Each row was made from one path, in order. Every step used is in the known rows, and no mark comes twice. Write each row's path.
In the rows, 128 means zero.
Known rows:
fotif > komaf > fevure > kalup > safesor: [105  97 179 126  82 160 149 112  93 135 109 105 151 132 168 111 182 154
 108 105  97 130  81 136  90 140 155 121  63 119 183 158 142 112 116 205
  95 173 120 112 126]
vifof > kalup > safesor > misi > bifa: [ 46  74 189  95 111 172 116  94 130  99 130 140 149 127 145  66 110 129
 168 171 125 185 198 119 150 159 142  80  96 130 194 137 171 133 106 166
 111 192  90 105  97]
fevure > kalup > vifof: [118 112 193 143 144 139 132 142  69 118 104 119 140 139 115 134 129 125
 150 127 106 164  97 166 141 137 124 100 100  85 170 167 103 121 156 163
 137 149 149 102 154]
fotif > komaf > fevure > kalup > safesor > misi > bifa: [ 52  71 212  80 129 177 112  72 105 134  94 119 152 150 174  68 124 130
 105 172 123 156 115 117 107 130 158 103  59 118 200 159 148 124  94 195
  77 194 103 106 101]
vufiz > ludefo: [124 134 152 113 145 135 105 138 132 148 148 124 117 109 140 119 132 133
 131 148 146 147 167 114 121 112 139 141  94 182 122 111 129 149 144  99
 113 180 103 126 103]
tasud > guvus > safesor: [146 132 112 125 120 166 128 126 113 127 140 145 144 156  98 133 138 147
 147  86 137 149 124 153 140 115 131 107 149 136 110 122 145 142 137  99
 136 109  98 130 175]
guvus > tasud: [112  99 129 100 117 122 131 140 117 124 124 114 140 135 143 126 106 128
 167 132 146 120 180 109 150  82 130 117 135 148 116  89 113 119 139 148
 115 179 112 146 122]
tasud > guvus: [141 110 132 127 150 142 124 135 130 140 116 141 136 150 117 146 119 105
 135 100 138 152 124 135 129 108 128 117 147 109 157 128 145 176 146 109
 143 103 122 151 166]
givovan > kalup: [142  89 129 165 101 129 117 118 116 153 128 114 149 121 130  81 146 110
 140 111 113 142 125 126 115 138 148 117 109 103 150 124  83 140 119 125
 147 123 137 104 134]
vufiz > kalup > safesor: [ 90 102 136 138  83 120 126 145 134  78 153 131 149  85 166  98 175 123
 159 133 132 180 182 117 116 140 163  93 107 146 134 149 148  79 149 126
 144 152  86 120 136]
vifof > kalup > fevure: [ 78 146 163 145  62 178 151 148 152 105 117 112 171 148 141 102 171 160
 139 114 108 124 142 167 113 120 127 128  99  93 184 144 150 128 121 147
 135 221 139 129  96]
vifof > kalup: [106 130 156 140  91 156 157 143 129 146 130 115 138 135 127 113 130 144
 148 129 105 130 172 153 133 125 118 110 109  86 183 115 161 156 111 171
 148 157 118 141 124]
tasud > guvus > safesor > misi > bifa > fogo > goful: [124 104 124  85 159 159  97  80 114 165 133 197 125 194 100  56  40  85
 141 141 152 147 123 112 116 123 187 103 131 113 140 162 130 137 109 106
 109  85 106 148 163]
geti > vifof > kalup: [117 100 184 155  96 135 150 165 146 125 149 111 147 122  89 126 125 149
 138  90  93 164 195 187 135 130 135 113 102  99 154  95 168 165 106 158
 143 163 140 146 127]
goful > fogo > bifa > misi > safesor > kalup: [138 101 102  84  80 203 143  98 163 155 181 164 129  79 137  92  97 103
 147 189 146 120 141  82 130  79 188  54 131  96 188 186 135  66 131 142
  94 184 160 112 158]
geti > vifof > kalup > safesor: [106  79 180 153  64 135 150 154 140  79 166 120 152  96 104 117 162 162
 166  67  88 198 195 171 137 171 151  95  97 144 155 115 176 132 129 158
 127 180 120 118 121]
guvus > safesor: [134 150 107 126 100 152 133 121 111 117 149 134 135 135 108 117 145 169
 140 110 128 126 130 146 136 134 133 118 128 153  83 121 131  98 122 117
 122 130 102 110 139]
komaf > fevure > kalup: [123 107 159 128 108 171 134 134  93 166  77 140 143 138 143 131 143 128
  94 131 103  86  92 154 100 117 115 125  79  59 161 126 115 161  81 191
 131 146 141 133 136]
misi > bifa > fogo > goful: [117 112 118  98 157 116 111  75 112 171 156 184 103 173 119  59  62  80
 133 131 131 118 124  90  99 131 187 121 121 112 147 165 103 125 129 116
 108  87 150 148 122]
komaf > fotif: [130 138 126 137  97 148 121 159 160 111 136 136 129 126  90 143  90 153
 118 134 125 123 126  93 120 121 104 145 131 159 119 103 128 155 150  97
 117 121 107  93 119]
geti > vifof > kalup > safesor > misi: [ 95  69 202 134  80 153 126 160 156  74 126 118 166 100 110 102 120 151
 154 125 113 209 194 172 150 172 146  95  92 135 154 121 187 128  93 173
 121 192  90 113 126]
safesor > misi > bifa > fogo > goful: [106 104 139  87 163 131  95  80 125 163 126 183 114 169 123  47  35  73
 129 172 147 131 126  94 108 135 183 116 115 107 150 167 114 125 101 128
 104 101 129 144 128]
safesor > kalup > fevure > komaf: [ 69 108 153  89  85 206 153 146 136 113 111 122 186 120 167 118 147 119
 127 155 116 135  92 176 113 112 159 125 124 129 153 146 112  51 124 132
 170 160 119 134 144]
givovan > kalup > vifof > geti: [154 105 170 174 115 113 121 117  86 130 138  94 167 118 136  79 149 116
 145 104 122 148 126 167 144 154 139 105 109 122 156 134  95 137 149 146
 107 154 166  75 156]
vifof > geti: [151 123 133 136 104 129 130 107 124 139 140 121 140 116 137 118 139 131
 132 126 143 100 140 142 138 139 124 123 116 147 146 117 134 133 121 155
  88 138 145 115 150]
vifof > kalup > givovan: [125 151 164 157  62 155 167 157 132 151  97 167 121 152 172 121 148 160
 132 106 115 140 161 124 121 169 111 111 100 115 215 145 141 163  95 188
 140 153 107 130 109]
misi > safesor > guvus: [155  82 122  83 103 159 118 102 127 143 189 156 129 108 127  95 143 159
 126 142 164 166 164 134 148  94 121  58 144 120 118 126 159 113 198 128
 106 137 132 125 178]
vufiz > kalup > fevure > komaf: [ 59 116 148 115  90 173 150 171 138  95 108 127 195 105 189 104 161 108
 130 151 112 141 112 180  97 120 163 139 123 108 140 139 126  67 144 127
 177 143  94 130 137]
fogo > bifa: [131 125 125 118 142 145 135 108 148 118 121 137 110 142 161 135  90 115
 122 104 127 121 125 121 144 128 153 144 132 132 156 177 109 121 136 153
 127 139 162 125 118]
misi > safesor > kalup > fevure: [ 99 123 147  94  34 180 126 104 162 105 180 137 165 100 144  88 184 133
 122 147 150 134 135 121 113  84 144  91  90 132 149 163 131  62 159 101
 124 234 166 125 158]
fevure > komaf > fotif: [111 115 132 115  95 177 142 175 144 116 123 145 155 110 113 145  79 136
 123 139 102 130  98 128 120 143 118 153 150 162 118  87 127 135 153 119
 145  76  83  89 137]
misi > bifa > fogo: [118 100  92  96 155 125 110  74 113 157 161 162 108 167  96  77 114 106
 161 130 128 124 114  80 116 109 173 117 112 116 163 130 107 113 123 123
  98 129 144 119 100]
tasud > guvus > safesor > misi: [132 120 140 110 132 180 110 136 132 117  99 141 157 153 106 118  97 137
 138 145 156 164 129 157 150 121 126 107 136 130 114 128 158 139 101 118
 127 129  71 125 173]
safesor > misi: [114 114 155 111 138 149 108 137 145 118  89 126 144 128 131 111  90 119
 120 183 146 145 130 133 141 133 123 124 120 119 130 132 142 128  93 146
 120 147  99 122 133]
givovan > kalup > fevure > komaf > fotif: [ 97  98 138 146  52 197 133 171 153 102 114 131 197 114 126 101 124 136
 127 114  90 137  74 139  94 144 138 159 125 146 140 106  88 123 155  99
 151 126 104  64 116]
fogo > bifa > misi > safesor > kalup > vifof: [133 117 172 111 115 158 124 127 119 121 196 146 138 104 138 106 106 110
 134 175 145 184 146 125 148  84 160  63 124 102 176 203 133  71 186 155
 127 195 188  85 158]

Write each row's path:
[ 90  48 158 104 116 145 111 103 137 111 160 153 142 143  78  58 106 125
 181 124 113 196 175 126 134 146 188  91  82 122 182 121 158 117  92 159
  92 186 115 108 100]	geti > vifof > kalup > safesor > misi > bifa > fogo
[ 87  97 154  82 160 180  93  89 123 124 121 158 146 163 114  88  86 124
 144 159 156 171 155 131 151 115 135  92 131 134 140 129 147 149 111 107
 114 136  83 119 140]	tasud > guvus > safesor > misi > bifa
[ 77 111 151  82 145 171  97  82 121 116 130 149 138 147 121  75  93 140
 140 181 149 156 160 125 149 130 135 100 115 147 116 127 137 114  97 120
 103 155  88 103 113]	guvus > safesor > misi > bifa
[152 132 105 121 131 111 124 111 120 168 140 171 108 162 114  85  75  91
 126 120 130 109 103 109  96 135 181 133 127 107 131 162 108 117 121 126
 119  80 143 151 147]	bifa > fogo > goful
[100 100 137  96  30 240 138 162 182 107 172 175 181  88 135 119  94 132
 125 178 125 137 103 110 105  90 154 123 132 144 177 158 130  74 183 133
 129 170 142  58 132]	fogo > bifa > misi > safesor > kalup > fevure > komaf > fotif
[140 117 115 146 147 156 124 143 144 143 133 156 122 134 137 137  88 118
 133 163 134 134 125 112 123 105 157 129 147  97 186 184 125 119 126 176
 114 133 166  90  84]	fogo > bifa > misi
[164  71 115  96 116 183 115 115 140 154 192 178 123 114 134 102 113 149
 130 168 170 168 162 124 145  76 143  56 160  94 164 168 158 102 194 167
  93 144 163  96 143]	fogo > bifa > misi > safesor > guvus
[ 95  59 155  89 122 156 101  72 101 148 123 197 120 152 123  46  66  79
 162 156 130 154 117  94 108 163 193  93  83 109 193 190 111 103 107 162
  98 114 127 122 140]	fevure > kalup > safesor > misi > bifa > fogo > goful
[148 147 141 126  73 189 144 137 128 150 113 180 120 170 154 134 147 152
 127 113 157 162 142 116 125 121 134  83 119 158 174 165 116 112 102 122
 154 132  92 142 173]	tasud > guvus > safesor > kalup > givovan
[121  91 101  80 159 170  97  80 117 149 136 172 133 187  78  69  88 110
 168 143 152 155 117 102 133 102 173 100 121 116 155 130 134 123 103 113
  97 127  96 120 141]	tasud > guvus > safesor > misi > bifa > fogo
[ 92  51 153  90  80 170 147 149 111 114 142 110 149 144 153 100 133 182
 199 129 149 180 241 140 174  85 137  50 141 140 155  96 158 105 168 187
 116 207  80 148 126]	vifof > kalup > safesor > guvus > tasud
[153 115 172 131  83 146 122 122 105 139 203 133 164  85 122  95 144 120
 145 192 160 153 159 144 144  96 137  53 114 123 176 154 153  87 168 162
  84 191 180  76 181]	bifa > misi > safesor > kalup > vifof > geti
[133  57 123  59  94 147 123 117 117 137 179 138 140 118 143  96 122 155
 166 144 178 154 214 117 169  54 124  53 149 142 106  87 140 106 200 148
  96 187 117 142 169]	misi > safesor > guvus > tasud
[139 119 194 147 118 147 133 132  70 141  98 114 163 134 147 118 146 135
 107 121 112 102  98 190 133 136 113 111  86  86 167 136 121 154 117 199
  92 172 169  99 159]	komaf > fevure > kalup > vifof > geti
[112 105 137 167  73 153 117 125 140 111 113 110 178 133 145  73 186 129
 131  97 112 136  99 142  96 131 154 136  97 105 157 154  78 113 131 105
 136 190 154  97 104]	givovan > kalup > fevure
[133 144 155 126  82 160 143 137 140 152 103 167 107 149 178 128 139 135
 112 147 149 145 144  96 116 132 132  95 104 148 187 170 104 100  95 146
 149 149 116 140 136]	safesor > kalup > givovan
[117 123 181 126 113 165 151 115  94 187  85  93 141 163 157 121 149 140
  72 132 106  89  66 146  80  93 141 137  65  70 186 142 127 145  92 207
 108 158 139 141 133]	fotif > komaf > fevure > kalup
[113 154 168 118 126 155 133 138  91 102 156 103 144 146 114 113 131 154
 140 147 133 174 136 163 158 100 144  76 122 140 103 159 117  61 143 110
 150 175 121 115 164]	guvus > safesor > kalup > vifof
[ 80  71 135  93 110 163 119  87 122 131 145 157 137 152 107  46 110 120
 189 154 122 167 158  96 133 143 177  87  88 112 204 137 156 108  97 170
  95 179  98 105  98]	vifof > kalup > safesor > misi > bifa > fogo
[155 107 114 126  76 139 118 127 129 148 205 179 145  72 110 104 150 125
 143 169 142 144 145 102 113 112 130  85 128 105 148 129 168 119 165 146
  93 145 152  75 140]	bifa > misi > safesor
[131 109 171 173 139 107 118 140  87 116 127  96 156 133 128  82 140 113
 142 101 102 181 113 154 137 144 147 106 119  99 140 150  83 130 158 120
 148 146 146  84 135]	givovan > kalup > vifof
[136 161 138 125  57 177 146 131 126 143 121 171 114 152 161 120 153 168
 122 134 150 144 143 107 122 135 135  88 104 170 151 164 105  78  89 135
 143 152  96 124 145]	guvus > safesor > kalup > givovan
[132 123 128 104 101 193 132 121 122 146 150 130 141 153 104 129 130 133
 141 136 153 153 148 142 139  72 145  76 131 134 136 136 136  97 115 100
 160 134 103 157 197]	tasud > guvus > safesor > kalup
[ 91  88 203 109  96 177 129 118 116 128  71 101 164 133 168  96 138 142
 100 164 123 147  87 140 103 141 152 118  60 112 182 161 156 113  83 214
  89 189  92 108 131]	fotif > komaf > fevure > kalup > safesor > misi
[ 74  43 170 112 118 153  87  76 123 105 129 140 156 112 148  40 123 105
 161 157 128 197 162 103 135 166 161  86  95 143 171 143 114 120 114 131
 111 165 105  80 103]	givovan > kalup > safesor > misi > bifa
[114  62 157 142  85 151 100 121 133  98 107 122 169  98 143  64 137 114
 156 142 129 191 137 126 133 178 155 101  96 137 150 144 119 108 104 146
 123 160  88  80 131]	givovan > kalup > safesor > misi
[107 118 110  89  58 222 139 104 184 112 161 156 160  98 155  83 137 121
 138 165 144 113 112 100 111  80 194  79 118 101 193 215 124  45 141 119
  83 248 175 104 125]	goful > fogo > bifa > misi > safesor > kalup > fevure
[155 123 142 116  48 178 140 120 157 158 161 215 108 113 185 113 127 123
 120 162 161 152 153  68 116 116 151  73 106 134 223 207 121  89 131 179
 118 169 164  97 138]	fogo > bifa > misi > safesor > kalup > givovan
[107 137 186 121 146 136 129 141 103 111 138  98 138 141 131 121 117 120
 128 160 132 175 135 150 152  97 140  84 121 119 142 167 116  83 148 120
 155 172 141 131 156]	safesor > kalup > vifof
[152 128 114 103  55 199 156 113 165 158 141 210 110 104 186  99 115 122
 134 158 149 129 132  60 117 129 179  63 121 125 222 215 115  81 117 159
  90 179 146 103 137]	goful > fogo > bifa > misi > safesor > kalup > givovan
[113  71 149 133  74 161 135 117  96 106 125 145 137  99 128 125 172 137
 174 106 108 159 117 126 127 169 143  97  88 136 181 157 123  98 135 172
 119 149 123  98 143]	fevure > kalup > safesor
[155 106  85 103  93 172 140 102 156 138 179 183 131  75 135  93 104 114
 149 145 130 116 121  88 127 122 177  88 144  99 168 178 146 106 157 147
  65 163 162  80 130]	goful > fogo > bifa > misi > safesor
[111 118 123  86 143 148 100  75 111 156 143 187 119 177 109  39  47 101
 136 160 146 132 127 105 114 137 188 108 116 125 121 164 118 104  98 119
 100 103 111 130 134]	guvus > safesor > misi > bifa > fogo > goful
